Each row comes from the steps of one path. Every step used is in the known rows, and no mark comes twice. Write the path behind each row, first mark first.
In the rows, 128 means zero.
Known rows
lifir, fipuv, lilufo: [ 38 137 114 118 140 143 152 140 107 101 120 114 123 131 125 166 120 194
 119  45 117 143 136 148 134 130 139 168 127 136 116 128 130 178 122 136
 140]
mevo, rileg: [135  94 112 114 129 130 133 144 123 123 117 152 112  89 123 124 139 135
 142 120 113 127 132 122 118 113 129 157 129 136 124 116 119 155 120 124
 143]
lilufo, rileg: [136 134 122 128 114 144 135 137 125 150 115 167 113 112 141 153 141 152
 133  67 128 135 137 125 128 108 144 146 153 150 131 143 132 140 112 119
 142]
rileg, fipuv: [117 117 149 111 128 111 131 131 129 126  96 132 114 121 125 126 134 162
 121 105 125 129 122 103  95 109 131 109 131 120 117 138 112 137 120 115
 146]
fipuv, lifir: [ 89 122 130 114 136 133 146 132 113 110 124 126 115 121 132 152 115 172
 123  72 126 136 123 144 140 133 140 168 138 133 120 132 136 170 120 130
 143]
milig, rileg: [139 151 123 115 139 114 130 131 126 124 113 109 118 118 144 167 132 143
 123 133 132 137 134 120 110 121 135 149  91 131 113 114 136 134 132 105
 124]
biguf, rileg, lilufo: [130 117 146 109 160 114 134 136 128 102 131 126 120 130 130 161 125 151
 149 143 125 127 119  94  84  90 129 125 101 160 110 130 112 112 114 106
 139]
biguf, rileg: [129 132 118 114 149 119 136 131 128 119 120 121 122 108 137 160 128 150
 142  84 124 134 126 110 109  98 134 104  84 150 119 124 115 121 115 104
 133]
rileg, milig: [ 95 105  82 114 131 123 130 129 119 148 119 162 109  90 136 131 134 160
 120 150 121 139 105 113  98 118 144 110 111 139 121 148 122 134 129 114
 141]
rileg, mopobup: [124  96 109 111 127 141 132 124 114 109 120 104 116  95 140 145 142 183
 125  88 131 126 120 111 118 107 133 125  91 122 119 107 134 138 127 127
 133]
kiget, rileg: [158 134 149 134 119 124 128 130 119 132 128 117 123 125 144 156 146 169
 142  70 116 134 138 127 117 116 140 107 134 134 120 137 133 127 113 115
 140]
lariz, rileg, vamere: [ 87 118 106 100 135 113 129 134 116 148 100 156 109  93 139 139 129 130
 136 107 122 143 112 143 116 152 145  97 152 119 117 136 118 153 134 109
 143]
lifir, fipuv: [ 75 114 131 108 139 133 139 132 116 117 112 110 119 118 126 156 121 154
 137  72 123 141 130 148 137 115 139 146 134 141 124 124 126 161 121 134
 142]
fipuv, lilufo: [ 72 140 113 120 137 138 148 140 112 107 124 128 122 123 129 159 129 187
 121  85 120 136 137 128 125 140 139 161 124 128 115 131 126 166 126 127
 137]
mopobup, rileg: [153 141 146 120 132 115 134 141 123 129 103 123 113 118 136 163 130 164
 117 116 121 123 146 121 112 118 141 186 110 132 109 125 148 144 135 116
 135]
lifir, fipuv, lilufo, rileg: [ 75 147 113 133 119 156 148 143 113 133 118 156 116 128 136 167 131 186
 119   9 122 145 140 144 135 109 145 167 154 155 126 144 138 166 109 129
 142]
mevo, rileg, lilufo, fipuv: [ 95 102 141 118 141 133 135 142 115 133 139 174 108 101 121 138 122 155
 147 118 124 128 128 114  94 100 130 120 175 132 123 115 125 136 109 129
 143]
kiget, rileg, mevo: [145 119 130 135 129 131 139 126 107 149 117  93 110 125 152 156 140 150
 132  82 123 142 125 123  95 108 156 138 110 155 116 129 128 109 135 112
 135]
fipuv, rileg: [108 136 126 118 137 139 143 130 126 125 128 164 117 120 134 147 138 165
 131  52 131 122 133 124 127 109 139 170 169 146 119 129 128 157 123 121
 145]
lariz, rileg, fipuv: [115 113 143 111 126 114 130 132 126 143  88 158 109 119 130 124 135 146
 137  91 122 136 123 125 102 124 135 127 139 106 116 137 102 151 128 111
 150]
biguf, rileg, lilufo, fipuv, lifir: [ 64 124 143 119 149 134 147 135 108 114 141 146 112 123 129 160 103 184
 129  57 127 137 119 134 117 108 137 139 156 139 118 127 138 153 105 128
 143]
biguf, rileg, mopobup: [130 107 104 113 139 136 134 123 116 104 122  97 119  95 145 153 139 189
 127  56 129 130 116 103 109  85 130 101  59 137 116 106 129 122 118 115
 130]
biguf, rileg, lariz: [123 109 122 116 157 124 130 134 119 123  97 148 117 104 129 164 122 123
 122 116 129 135 117 111 101  92 138 150  57 162 121 117 109 116 124  99
 126]
milig, rileg, mopobup: [135 119 107 113 131 133 130 123 115 108 118  89 117 102 149 158 141 183
 114  91 134 131 121 110 109 100 131 134  65 125 113  98 143 132 130 116
 124]
lariz, rileg, mevo: [120 105 109 118 135 135 142 128 108 160 101 129 100 112 148 148 133 116
 146 112 126 147 121 142 105 132 157 176 118 137 117 120 111 134 153 113
 138]
fipuv, lilufo, rileg: [101 150 112 134 116 153 145 143 117 136 120 166 116 123 139 161 137 181
 121  36 124 139 141 131 129 117 145 163 151 150 126 146 136 155 111 123
 141]
mopobup, rileg, vamere: [108 138 124 107 138 103 131 140 118 134  99 128 110  99 137 152 125 159
 105 110 122 131 121 119 101 129 142 118 129 138 109 137 147 140 131 109
 136]
lifir, fipuv, lilufo, rileg, mopobup: [ 92 117 100 126 118 161 142 132 106 115 122 123 116 109 144 158 140 214
 112   4 128 136 125 127 128  93 138 149 110 143 121 121 146 153 114 133
 137]
mevo, rileg, lariz: [129  83 118 115 142 132 127 143 116 126  96 172 111  91 119 139 129 113
 122 141 122 130 122 119 108 103 134 188  92 154 125 112 110 139 127 113
 134]
lifir, fipuv, lilufo, rileg, biguf: [ 92 129  92 136 115 163 145 134 106 150 132 143 111 112 152 150 135 231
 118  39 135 146 122 135 107  89 149 141 111 172 120 145 127 144 127 129
 136]
milig, rileg, kiget: [142 130 127 120 139 125 122 130 119 132 108 131 117 124 142 156 134 132
 115 143 122 151 123 119  83 119 135 156  55 146 120 135 131 108 117  99
 128]
lifir, fipuv, rileg, vamere: [ 52 132 112 105 145 124 139 131 116 128 114 146 115 107 133 146 124 164
 115  36 126 135 111 135 119 116 142 109 171 152 116 140 135 159 119 118
 145]
rileg, lariz: [118  99 128 113 145 129 128 135 117 129  96 154 115 104 125 154 126 120
 118 147 131 132 121 119 110 113 140 173  89 147 124 119 114 131 133 111
 130]
mevo, rileg, lilufo, fipuv, lifir: [ 68 111 141 119 142 138 146 139 107 115 140 158 108 116 125 147 106 179
 128  69 124 135 122 139 121 113 136 158 170 136 120 124 139 165 107 136
 147]
lopet, rileg: [112 110 117 111 109 120 144 134 130 117 120 128 117  98 130 138 119 140
 153  72 120 126 118 132 105 121 140  58 115 143 133 132 112 150 120 116
 135]
kiget, rileg, lariz: [142 111 144 130 136 127 124 133 113 132 103 145 118 116 134 161 135 137
 122 103 124 135 125 123 107 105 141 152  93 151 122 126 121 119 123 107
 131]
rileg, vamere: [ 89 122 112 101 139 111 130 134 119 133 109 132 113  94 133 141 127 145
 122 120 125 136 111 120 108 137 140  79 140 135 119 137 128 141 126 112
 138]

Write each row's path
[ 64 119 146 118 144 137 146 135 107 117 140 150 110 122 128 154 105 182
 128  71 128 135 122 138 121 120 137 152 171 132 119 128 140 161 110 135
 144] | rileg, lilufo, fipuv, lifir
[140 124 128 125 139 124 144 134 111 146 100  99 102 120 146 161 129 145
 115 110 126 134 131 119  92 110 155 194  95 154 108 120 139 121 151 113
 132] | mopobup, rileg, mevo
[ 85  99  74 114 115 119 137 131 123 143 122 160 109  83 135 126 123 158
 129 112 116 137  95 123  85 113 145  56 101 149 128 152 115 138 124 110
 138] | lopet, rileg, milig
[126 104 148 106 145 122 132 137 122 123 121 158 112 129 131 151 130 132
 163 160 124 131 124 126  99 126 136 167 145 130 112 131 107 141 131 115
 146] | lariz, rileg, lilufo
[ 88 120 119 129 136 149 138 142 109 133  96 174 114 118 128 168 124 148
 106  59 127 142 127 135 119 101 145 195 106 166 127 132 125 146 120 117
 133] | lifir, fipuv, lilufo, rileg, lariz
[ 68 139 127 120 134 127 146 140 116 108 109 130 119 133 124 144 130 200
 108  67 119 135 130 115 106 126 134 142 125 122 112 139 119 162 120 123
 143] | rileg, fipuv, lilufo
[ 99 145 108 104 143 103 128 133 121 131 105 118 114 100 143 155 126 145
 110 121 129 140 113 120 100 131 139  89 114 137 112 128 138 134 129 101
 128] | milig, rileg, vamere
[129 122 126 116 150 121 126 134 118 126  93 142 115 110 133 170 125 118
 108 149 134 137 123 119 101 109 138 183  63 149 117 109 123 125 137 100
 120] | milig, rileg, lariz
[ 89 113 150 117 143 131 135 136 115 134 139 165 110 109 125 150 121 159
 146 125 130 130 128 113  97 108 136 112 174 128 122 119 128 130 113 128
 141] | rileg, lilufo, fipuv
[128 110 126 125 133 142 129 138 118 144  94 181 111 107 131 159 131 124
 115 105 132 136 125 122 114 100 145 179 107 163 131 130 121 128 123 109
 133] | lilufo, rileg, lariz
[151 123 142 123 134 124 125 138 118 135 101 140 113 122 137 153 133 145
 111 132 115 142 133 118  85 118 140 181  68 146 117 143 140 115 119 106
 136] | mopobup, rileg, kiget
[ 92 101  76 113 127 126 129 130 115 164 111 187 104  90 141 130 136 146
 136 140 118 147 106 138 103 133 148 126 123 123 120 147 113 147 138 110
 144] | lariz, rileg, milig
[ 60 125 134 121 136 140 147 132 106 126 133 148 110 111 131 151 107 181
 124  49 128 138 125 147 136 127 141 144 168 124 124 125 143 169 113 135
 143] | lilufo, fipuv, lifir
[133 132 112 122 142 124 141 127 113 144 107  88 106 120 152 164 130 131
 119 124 134 144 122 118  89 111 152 168  81 153 112 112 130 114 149 105
 125] | milig, rileg, mevo
[142 128 164 127 119 110 127 130 125 132 104 121 119 134 133 132 143 177
 123  61 118 133 126 106  92 100 132  89 134 125 115 145 120 126 110 111
 147] | kiget, rileg, fipuv
[ 70 130 146 120 145 132 146 135 108 117 139 142 110 126 132 161 104 182
 122  72 130 138 122 138 118 116 137 156 158 134 116 123 145 157 112 129
 140] | milig, rileg, lilufo, fipuv, lifir
[ 84 122 146 114 133 122 143 131 117 112 109 127 113 130 128 137 115 183
 109  57 125 135 117 130 122 119 135 151 141 128 116 140 129 165 115 125
 148] | rileg, fipuv, lifir
[134  80  97 112 123 145 132 133 113 109 121 119 113  81 135 127 146 177
 127  80 122 124 119 111 115  94 126 139  93 130 120 100 131 145 122 130
 137] | mevo, rileg, mopobup
[134 119 100 132 111 154 136 130 114 162 130 152 109 101 155 141 142 207
 127  82 139 140 120 122 101  87 148 124 109 167 123 143 124 126 129 122
 135] | lilufo, rileg, biguf
[ 63 117 144 118 142 137 146 135 105 125 136 164 108 122 130 153 105 175
 135  65 126 139 122 150 125 126 140 159 176 125 119 128 136 167 114 133
 147] | lariz, rileg, lilufo, fipuv, lifir
[108 112 128 119 148 138 134 133 118 128 104 179 115 113 127 155 129 134
 114  93 133 127 122 121 113 101 142 198 118 159 122 121 118 141 130 110
 134] | fipuv, rileg, lariz
[137 131 151 109 153 111 130 136 126 105 127 118 118 135 135 167 128 146
 137 175 131 129 125 103  84 105 130 158 108 149 107 123 126 120 126 107
 132] | milig, rileg, lilufo
[ 86 128 141 116 142 119 144 131 118 109 110 122 115 131 131 143 112 186
 111  33 123 138 114 125 115 105 133 134 117 138 114 139 125 155 109 117
 146] | biguf, rileg, fipuv, lifir
[119 101 145 107 132 114 140 138 130 101 132 133 117 122 125 146 119 144
 157 133 123 122 114 111  81 105 133  97 122 157 121 136 109 131 117 115
 140] | lopet, rileg, lilufo
[116  90 101 111 110 137 140 126 118 104 124 103 116  87 139 138 133 183
 136  49 126 123 110 119 106 101 134  73  81 134 126 111 126 142 122 124
 131] | lopet, rileg, mopobup
[107 130  92 136 113 160 143 133 108 153 134 151 111 108 153 147 139 228
 118  59 136 143 123 126 102  94 149 136 108 167 120 146 126 137 128 124
 134] | fipuv, lilufo, rileg, biguf
[126  99 137 113 126 115 130 139 129 126  96 146 111 109 119 110 137 153
 122  98 116 126 121 102  93  97 125 123 132 128 118 131 109 146 115 118
 149] | mevo, rileg, fipuv
[109 111 141 111 112 107 138 132 133 122  98 130 115 115 123 120 123 158
 130  65 121 126 112 111  83 104 132  56 119 132 125 142 105 142 115 112
 143] | lopet, rileg, fipuv
[110  94 122 114 129 124 136 136 121 122  99 155 114  96 124 148 116 116
 130 106 126 129 112 127  97 110 142 121  78 158 132 122 106 136 128 108
 127] | lopet, rileg, lariz
[141 117 126 129 121 145 126 135 119 151 110 171 113 119 140 145 140 138
 122  97 120 150 126 123  96 110 142 153  98 159 133 155 128 111 103 108
 140] | lilufo, rileg, kiget
[150 118 167 122 138 117 129 135 122 111 137 123 122 141 134 158 138 166
 149 130 120 128 128 107  90 102 133 129 136 148 111 139 123 114 113 114
 143] | kiget, rileg, lilufo
[131 120 110 131 125 145 144 132 112 162 109 129 102 116 149 154 136 138
 126  81 131 143 125 121 103 103 158 165 125 167 123 133 127 119 135 115
 136] | lilufo, rileg, mevo
[ 66 137 124 119 131 130 145 140 113 120 103 149 116 132 128 144 130 188
 119  60 117 140 131 132 111 137 137 154 133 111 111 138 113 171 126 121
 146] | lariz, rileg, fipuv, lilufo
[135 109 106 122 113 154 133 128 115 126 119 131 113  98 147 148 147 189
 121  47 132 130 124 113 123  92 136 132 110 137 125 119 141 135 117 126
 136] | lilufo, rileg, mopobup
